Every row comes from one small tree of marks. Brackets hold a mark, then the marks that hang from it, in the order of their numbers. Every link used is in the known rows. Which tree was each row made from?
Known rows
(k_209 (k_508 (k_541 (k_272 k_168 k_516 k_611)))): [ 0.88  0.94  1.11  0.52 -1.37  0.87  0.44 -0.22  3.42  1.46  0.75 -3.07
 -2.02  1.49 -2.83  2.45 -1.64  0.26  1.43  2.87]
(k_516 (k_272 k_541 k_611)): [ 0.90 -2.20  0.48 -2.12  0.51  2.32 -0.29  0.93 -2.37 -0.89 -1.04  2.97
 -1.50 -0.46  0.48  0.94 -1.23 -0.30  0.98  0.82]
(k_168 (k_272 k_516 k_541 k_611)): [-0.14 -1.44  0.93 -2.85 -1.90  1.04 -0.29  0.72 -2.48  0.18 -0.96 -0.41
 -3.05 -2.05 -2.05  2.14  4.45  2.82 -1.53 -1.09]
(k_516 (k_272 k_168 k_541 k_611)): [ 2.17 -0.68 -1.24 -1.23 -0.11  0.37 -0.84 -0.08 -2.03 -0.33 -0.87  1.36
 -0.71 -2.06 -0.06  1.89 -2.38 -0.86  2.66  2.37]
(k_272 k_168 k_516 k_541 k_611): [ 2.93  1.46 -2.08 -1.15 -0.37 -0.68 -1.47 -0.54 -1.78 -0.91 -0.43 -0.74
 -0.50 -1.96 -1.53 -0.05  0.33  0.40  1.09  1.42]
(k_209 (k_272 k_516 k_611) (k_508 k_541)): [-0.20 -0.72  1.34  0.32 -3.48  1.64  1.31  0.67  0.57 -1.64  0.00 -3.26
 -3.81  4.43 -0.08  3.32  5.25 -2.74 -2.15 -0.72]
(k_541 (k_272 k_168 k_516 k_611)): [ 1.66  1.25 -0.19 -1.67  1.27 -2.32 -0.93 -1.59  0.06  1.59 -0.96  1.03
 -2.06 -2.68 -1.39  1.62 -3.32  2.01  3.36  1.49]
(k_541 (k_272 k_611)): [-0.67 -1.46  3.02 -2.96  2.76  1.24 -1.15  1.05 -0.62  1.67 -0.58  3.65
 -1.76  0.23 -0.52 -0.62 -2.72  1.55  1.36 -1.60]
(k_711 (k_272 k_168 k_516 k_611)): [ 2.06  1.75 -1.21 -2.39 -2.61 -3.10 -0.45 -0.05  0.49 -1.06 -2.13  1.99
 -2.56 -1.14  0.99 -0.52 -3.88 -1.47  1.85 -0.10]
(k_508 (k_541 (k_272 k_516 k_611))): [ 0.40  0.38  0.78 -1.04  1.20  2.08  0.30 -0.49  0.54  0.13  0.16  1.13
 -5.03  0.82 -2.14  0.37 -3.06  1.03 -0.98 -0.97]
(k_711 k_272): [-2.84 -0.82  0.64 -1.00  0.87 -0.49  1.11  1.81  1.03 -1.19 -0.83  4.97
  1.28  1.11  2.89 -4.59 -4.54 -1.31 -1.09 -3.28]
(k_508 (k_541 k_272)): [-3.16 -0.74  1.44  1.55  3.80  2.86  0.73  0.36  1.59  0.19  1.64  2.67
  0.56  1.62 -0.04 -3.06 -6.19  0.46 -1.97 -2.64]
(k_516 k_272): [-1.39 -1.60 -1.09  0.94  2.43 -0.33  0.70 -0.31 -0.42 -0.27 -0.42  5.83
  2.82  0.65  2.60 -1.24 -3.30 -0.20  1.78 -1.13]
(k_611 (k_272 k_168 k_541)): [ 0.98  1.58 -2.70  3.24  3.73  0.16 -0.48 -1.57 -0.59  1.17  0.66  0.66
  4.99 -1.17  2.58 -4.56 -0.29 -0.56 -0.09 -0.14]
(k_272 k_168 k_516 k_611): [ 3.09  2.17 -2.82 -0.25 -0.85 -2.55 -1.41 -0.98 -1.14  0.39 -1.01  1.75
 -0.70 -0.79 -0.53 -0.01 -1.32  0.31  2.30  0.34]
(k_272 k_168 k_516 k_541): [ 1.15  1.92 -3.60  1.41  1.25 -1.82 -0.36 -1.00  0.17 -0.98  0.55 -0.21
  3.57 -1.75 -0.13 -2.17 -0.22  1.16 -0.08  1.54]
(k_209 (k_272 k_168 k_541 k_611) k_508): [ 0.16 -0.93  2.10 -1.11 -2.28  0.35 -0.35  1.66 -0.22 -0.72 -0.09 -4.61
  0.82  0.96  0.22  2.83  5.29 -2.37 -0.67  1.68]
(k_541 k_272): [-3.14 -0.95  1.85  0.06  4.91  0.82  0.05  0.26  0.69  1.36  0.42  4.33
  1.89  0.28  0.73 -3.08 -3.43  2.38 -0.06 -2.20]

Write each row's tree
[-3.43 -2.18  2.92  0.50  0.60  1.59  1.36  2.03  0.68 -1.22  0.94 -2.67
  3.67  2.92  2.31 -0.22  6.23 -1.18 -3.22 -0.29]  (k_209 (k_272 k_541) k_508)
[-2.31 -1.08 -0.29 -0.03  0.50  0.28  1.25  0.11 -0.73  0.09  0.06  0.32
  0.86 -2.35 -0.86 -0.53  3.41  3.31 -2.36 -1.29]  (k_168 (k_272 k_516 k_541))
[-1.07  0.09 -0.44  1.08  0.84 -0.74 -0.01 -0.41 -0.79 -1.72  0.74 -1.90
  2.73 -1.46  2.18 -0.98  0.53 -1.57 -1.58 -0.22]  (k_209 (k_272 k_168 k_541))
[ 1.35 -0.05 -0.93 -2.27  0.35  1.28 -0.55  0.57 -2.38 -1.46 -0.73  1.10
 -1.29  0.19 -0.99 -0.83  2.10  1.02 -0.65  0.10]  (k_272 k_516 k_541 k_611)
[ 1.27  0.70  0.10  1.33 -4.53 -0.31  0.72 -0.68  1.28 -1.40  0.37 -4.59
 -2.77  2.33 -0.48  3.78  3.25 -3.54 -0.52  1.29]  (k_209 (k_272 k_168 k_516 k_611) (k_508 k_541))
[-0.49  1.49 -1.08  0.93  3.57 -3.04  0.30 -2.15  1.67  1.35  0.35  0.94
  2.08 -2.66 -0.20 -1.25 -3.97  2.52  2.28  1.34]  (k_541 (k_272 k_168 k_516))
[-1.75  0.68 -0.29  2.31  2.41  0.87 -0.05 -0.58  2.30  0.85  1.94  0.81
  1.47 -0.33 -0.27 -2.46 -7.67  0.26 -0.36 -1.01]  (k_508 (k_541 (k_272 k_168)))
[-0.88  1.01 -1.23  3.89 -2.32 -1.24  1.94 -0.99  2.85 -1.25  1.68 -4.60
  1.53  2.06  0.96  1.34  2.56 -2.59 -1.73  0.91]  (k_209 (k_272 k_168 k_516) (k_508 k_541))
[-1.55 -2.74  2.03 -3.16 -1.39  2.36 -0.91  1.89 -2.91  1.02 -0.67  0.90
 -1.65 -1.08 -1.34  0.68  2.81  2.05 -2.07 -2.09]  (k_168 (k_272 k_541 k_611))
[-0.29 -0.88  0.40 -1.87 -2.29 -0.78 -0.51  0.00 -1.86  2.02 -1.26  2.33
 -3.18 -1.46 -1.44  1.88  2.77  2.62  0.07 -2.54]  (k_168 (k_272 k_516 k_611))
[-0.06 -0.08  2.17  0.18 -1.23  2.31 -0.69  0.95  2.61  1.91  1.06 -1.73
 -0.58  2.34 -2.25  1.00 -3.35 -0.57  0.53  1.61]  (k_209 (k_508 (k_541 (k_272 k_168 k_611))))
[ 1.37 -0.14  0.98 -1.08 -3.18 -1.36  0.63  0.15 -0.13 -1.07 -0.46 -5.52
 -0.63  0.55 -0.27  3.88  6.64 -1.45 -0.07  3.14]  (k_209 (k_272 k_168 k_516 k_541 k_611) k_508)
[-1.97 -0.29  0.43  3.84 -1.83  0.77  1.01  0.23  2.62 -1.17  2.01 -3.33
  2.52  2.87  1.58 -0.17  0.69 -3.66 -2.10 -0.66]  (k_209 (k_272 k_168) (k_508 k_541))
[ 1.92  2.62 -4.38  4.18  2.92 -2.91  0.22 -3.91  0.49  1.70 -0.10  1.86
  3.72 -1.31  2.43 -3.44 -0.49  0.62  1.87 -0.33]  (k_611 (k_272 k_168 k_516))
[ 1.33  0.24  0.33 -0.43 -3.73 -2.77  0.65 -0.35  0.46 -0.18 -1.11 -3.21
 -0.64  1.23  0.56  3.78  5.40 -1.95  1.46  1.28]  (k_209 (k_272 k_168 k_516 k_611) k_508)
[ 2.07  0.37 -0.96 -1.40  0.28  0.70 -1.82  1.12 -2.28 -0.19 -0.09  0.40
  0.95 -0.76 -0.32 -1.19 -1.00 -0.37  0.47  0.51]  (k_272 k_168 k_541 k_611)
